In the rows, zero is written as 100.
Known rows, with every way that one mark hangs from another:
G(C X(M V(D(Q)))): 99, 122, 99, 149, 124, 102, 87, 111, 86, 89, 77, 91, 122, 46, 101, 81, 84, 115, 79, 107, 98, 91
V(D): 110, 128, 102, 112, 103, 89, 112, 103, 86, 104, 102, 95, 100, 125, 82, 69, 103, 97, 113, 109, 104, 113
A(G Q(D)): 104, 112, 105, 104, 110, 102, 90, 134, 108, 66, 104, 108, 84, 133, 105, 118, 62, 127, 105, 125, 111, 103
X(G(C) M V(D(Q(A)))): 74, 129, 97, 128, 118, 91, 97, 122, 108, 92, 53, 99, 112, 99, 23, 68, 106, 114, 77, 110, 107, 133
X(G(C) M V(D)): 65, 136, 104, 149, 117, 87, 96, 122, 105, 92, 46, 102, 112, 79, 37, 65, 108, 115, 65, 115, 105, 121
M(X(G(C) V(D(Q(A))))): 104, 124, 102, 124, 114, 100, 87, 93, 105, 108, 68, 106, 109, 132, 44, 56, 98, 94, 78, 82, 94, 97
N(G(C X) M): 85, 140, 137, 151, 119, 115, 100, 120, 85, 92, 93, 105, 105, 43, 116, 121, 68, 109, 85, 61, 84, 76
N(G(C X(M V(D(Q))))): 93, 135, 115, 143, 122, 102, 100, 120, 92, 89, 80, 98, 121, 49, 99, 106, 83, 102, 90, 79, 94, 97
D(Q(A(G(C X(M)))) V): 114, 91, 79, 74, 115, 91, 92, 114, 100, 84, 106, 96, 89, 130, 56, 135, 88, 109, 123, 84, 107, 119
G(C X): 108, 114, 121, 120, 116, 120, 81, 101, 78, 87, 94, 92, 111, 58, 131, 113, 75, 105, 75, 87, 87, 64
X(G M V): 55, 106, 81, 132, 111, 86, 98, 119, 122, 96, 47, 110, 111, 71, 42, 84, 112, 116, 65, 128, 106, 124
V(D(Q(A))): 124, 117, 92, 82, 105, 95, 112, 103, 92, 102, 111, 91, 101, 154, 62, 74, 100, 94, 131, 103, 107, 130
V(D(Q(A(G)))): 127, 119, 97, 86, 107, 97, 109, 107, 92, 97, 107, 93, 100, 154, 62, 81, 96, 99, 128, 104, 107, 129
A(G): 107, 105, 115, 109, 106, 108, 91, 113, 103, 86, 86, 105, 99, 100, 97, 120, 88, 114, 93, 102, 100, 96
M(X(G V(D))): 96, 123, 93, 135, 110, 88, 95, 93, 108, 114, 65, 111, 109, 121, 51, 50, 104, 94, 74, 99, 96, 96
M(X(G(C) V(D(Q)))): 105, 127, 107, 134, 113, 91, 90, 92, 102, 111, 69, 106, 113, 117, 51, 53, 98, 94, 75, 82, 95, 93
Q(A(G(C X)) D(V)): 99, 110, 86, 61, 119, 121, 75, 134, 90, 73, 93, 100, 65, 164, 54, 137, 78, 119, 116, 100, 105, 98
A(G(C X) Q): 112, 116, 128, 133, 119, 120, 77, 121, 98, 59, 98, 101, 103, 85, 141, 129, 48, 126, 76, 107, 96, 75
V(D(Q(A(G(X))))): 128, 119, 94, 88, 111, 100, 108, 107, 89, 96, 105, 92, 103, 145, 68, 84, 91, 100, 125, 109, 104, 122
T(R): 96, 76, 76, 92, 98, 81, 97, 93, 107, 111, 101, 99, 97, 68, 91, 94, 107, 109, 90, 129, 105, 106
R(X(G(C) M V(D))): 64, 107, 97, 117, 112, 104, 88, 114, 118, 114, 52, 105, 113, 67, 73, 79, 105, 113, 39, 115, 93, 120
A(G(C X(V(D))) Q): 111, 129, 126, 146, 123, 113, 80, 123, 97, 59, 94, 102, 106, 92, 122, 107, 54, 127, 78, 112, 102, 82

Rows:
91, 109, 93, 129, 108, 93, 89, 91, 114, 112, 64, 114, 109, 109, 59, 65, 102, 95, 69, 94, 94, 90 => M(X(G V))
121, 115, 85, 97, 112, 98, 108, 111, 94, 96, 98, 92, 105, 133, 69, 84, 92, 104, 122, 117, 105, 128 => V(D(Q(A(G(X(M))))))
92, 117, 108, 135, 111, 100, 81, 92, 109, 108, 63, 110, 110, 101, 64, 68, 98, 96, 62, 80, 91, 81 => M(X(G(C) V))
80, 117, 95, 137, 116, 100, 104, 119, 105, 93, 77, 106, 117, 48, 104, 113, 90, 103, 88, 99, 94, 99 => N(G(X(M V)))
114, 88, 73, 53, 106, 82, 103, 103, 102, 95, 122, 97, 84, 157, 46, 121, 102, 96, 138, 80, 111, 127 => D(Q(A) V)
78, 73, 62, 92, 105, 75, 96, 103, 124, 125, 73, 104, 108, 53, 64, 77, 113, 116, 59, 146, 103, 131 => T(R(X(G M V(D(Q)))))
115, 92, 91, 85, 115, 115, 89, 110, 109, 86, 93, 95, 108, 113, 73, 112, 85, 112, 109, 97, 103, 119 => D(Q(A(G(C X(M V)))))
109, 117, 135, 128, 112, 115, 81, 121, 105, 62, 100, 102, 97, 104, 127, 124, 58, 124, 84, 97, 101, 88 => A(G(C) Q)
94, 104, 64, 126, 119, 99, 99, 111, 102, 95, 80, 97, 116, 78, 84, 79, 94, 113, 96, 135, 103, 113 => G(X(M V(D(Q(A)))))
101, 113, 98, 102, 111, 90, 91, 136, 105, 65, 108, 109, 75, 140, 92, 125, 65, 126, 110, 119, 114, 104 => A(G Q(D(V)))
105, 112, 91, 107, 118, 95, 88, 136, 98, 61, 106, 108, 82, 122, 106, 131, 55, 127, 103, 129, 109, 91 => A(G(X) Q(D(V)))
76, 71, 59, 106, 104, 80, 93, 100, 123, 126, 78, 103, 106, 46, 86, 75, 114, 119, 63, 148, 104, 126 => T(R(X(M V(D))))
114, 86, 80, 80, 113, 110, 94, 110, 113, 89, 94, 97, 107, 118, 69, 111, 89, 111, 114, 107, 105, 125 => D(Q(A(G(X(M V)))))
86, 137, 117, 150, 121, 105, 97, 120, 92, 89, 75, 100, 118, 46, 104, 106, 84, 104, 84, 83, 92, 91 => N(G(C X(M V(D))))
91, 125, 101, 156, 124, 107, 85, 112, 86, 88, 72, 93, 119, 43, 106, 81, 85, 116, 72, 110, 97, 86 => G(C X(M V(D)))
97, 130, 108, 142, 112, 95, 87, 93, 102, 110, 63, 108, 110, 114, 56, 53, 99, 95, 68, 85, 93, 87 => M(X(G(C) V(D)))
108, 122, 95, 109, 111, 92, 102, 108, 103, 95, 93, 99, 106, 134, 45, 64, 105, 107, 113, 107, 114, 126 => X(V(D(Q(A(G)))))
92, 149, 133, 170, 118, 99, 101, 110, 96, 108, 86, 109, 109, 74, 78, 78, 80, 104, 92, 46, 91, 92 => N(G(C) M(X(V(D(Q)))))
89, 99, 65, 44, 107, 105, 91, 124, 98, 90, 106, 101, 60, 185, 40, 117, 98, 107, 132, 105, 112, 118 => Q(A D(V))
97, 117, 101, 128, 125, 102, 78, 142, 96, 56, 93, 104, 85, 94, 115, 134, 49, 136, 89, 121, 106, 87 => A(G(C X(M)) Q(D(V)))
106, 122, 126, 112, 114, 112, 79, 134, 99, 60, 102, 103, 85, 122, 112, 121, 55, 129, 95, 105, 107, 91 => A(G(C) Q(D))
78, 127, 127, 114, 111, 101, 87, 109, 101, 88, 67, 104, 107, 95, 46, 86, 103, 105, 63, 85, 100, 96 => X(G(C) V)
95, 103, 76, 51, 111, 111, 85, 133, 100, 79, 96, 104, 60, 185, 38, 131, 90, 117, 128, 106, 112, 116 => Q(A(G) D(V))
84, 152, 134, 177, 118, 102, 99, 111, 96, 107, 81, 111, 106, 71, 83, 77, 82, 105, 85, 49, 89, 86 => N(G(C) M(X(V(D))))
98, 119, 95, 139, 125, 112, 85, 111, 90, 87, 77, 90, 118, 62, 94, 84, 84, 115, 82, 107, 98, 95 => G(C X(M V(D(Q(A)))))
79, 58, 60, 93, 100, 87, 91, 98, 124, 126, 82, 103, 103, 39, 104, 97, 108, 118, 61, 144, 98, 118 => T(R(X(M)))
92, 129, 110, 150, 112, 92, 99, 101, 100, 112, 83, 109, 102, 99, 58, 60, 90, 108, 83, 81, 96, 97 => N(M(X(G(C) V(D(Q)))))
83, 96, 70, 138, 117, 99, 94, 109, 105, 95, 75, 102, 117, 46, 104, 91, 94, 115, 80, 133, 100, 97 => G(X(M V))
79, 144, 134, 160, 121, 112, 98, 121, 89, 91, 88, 107, 108, 41, 102, 109, 73, 112, 82, 63, 89, 79 => N(G(C X(V)) M)
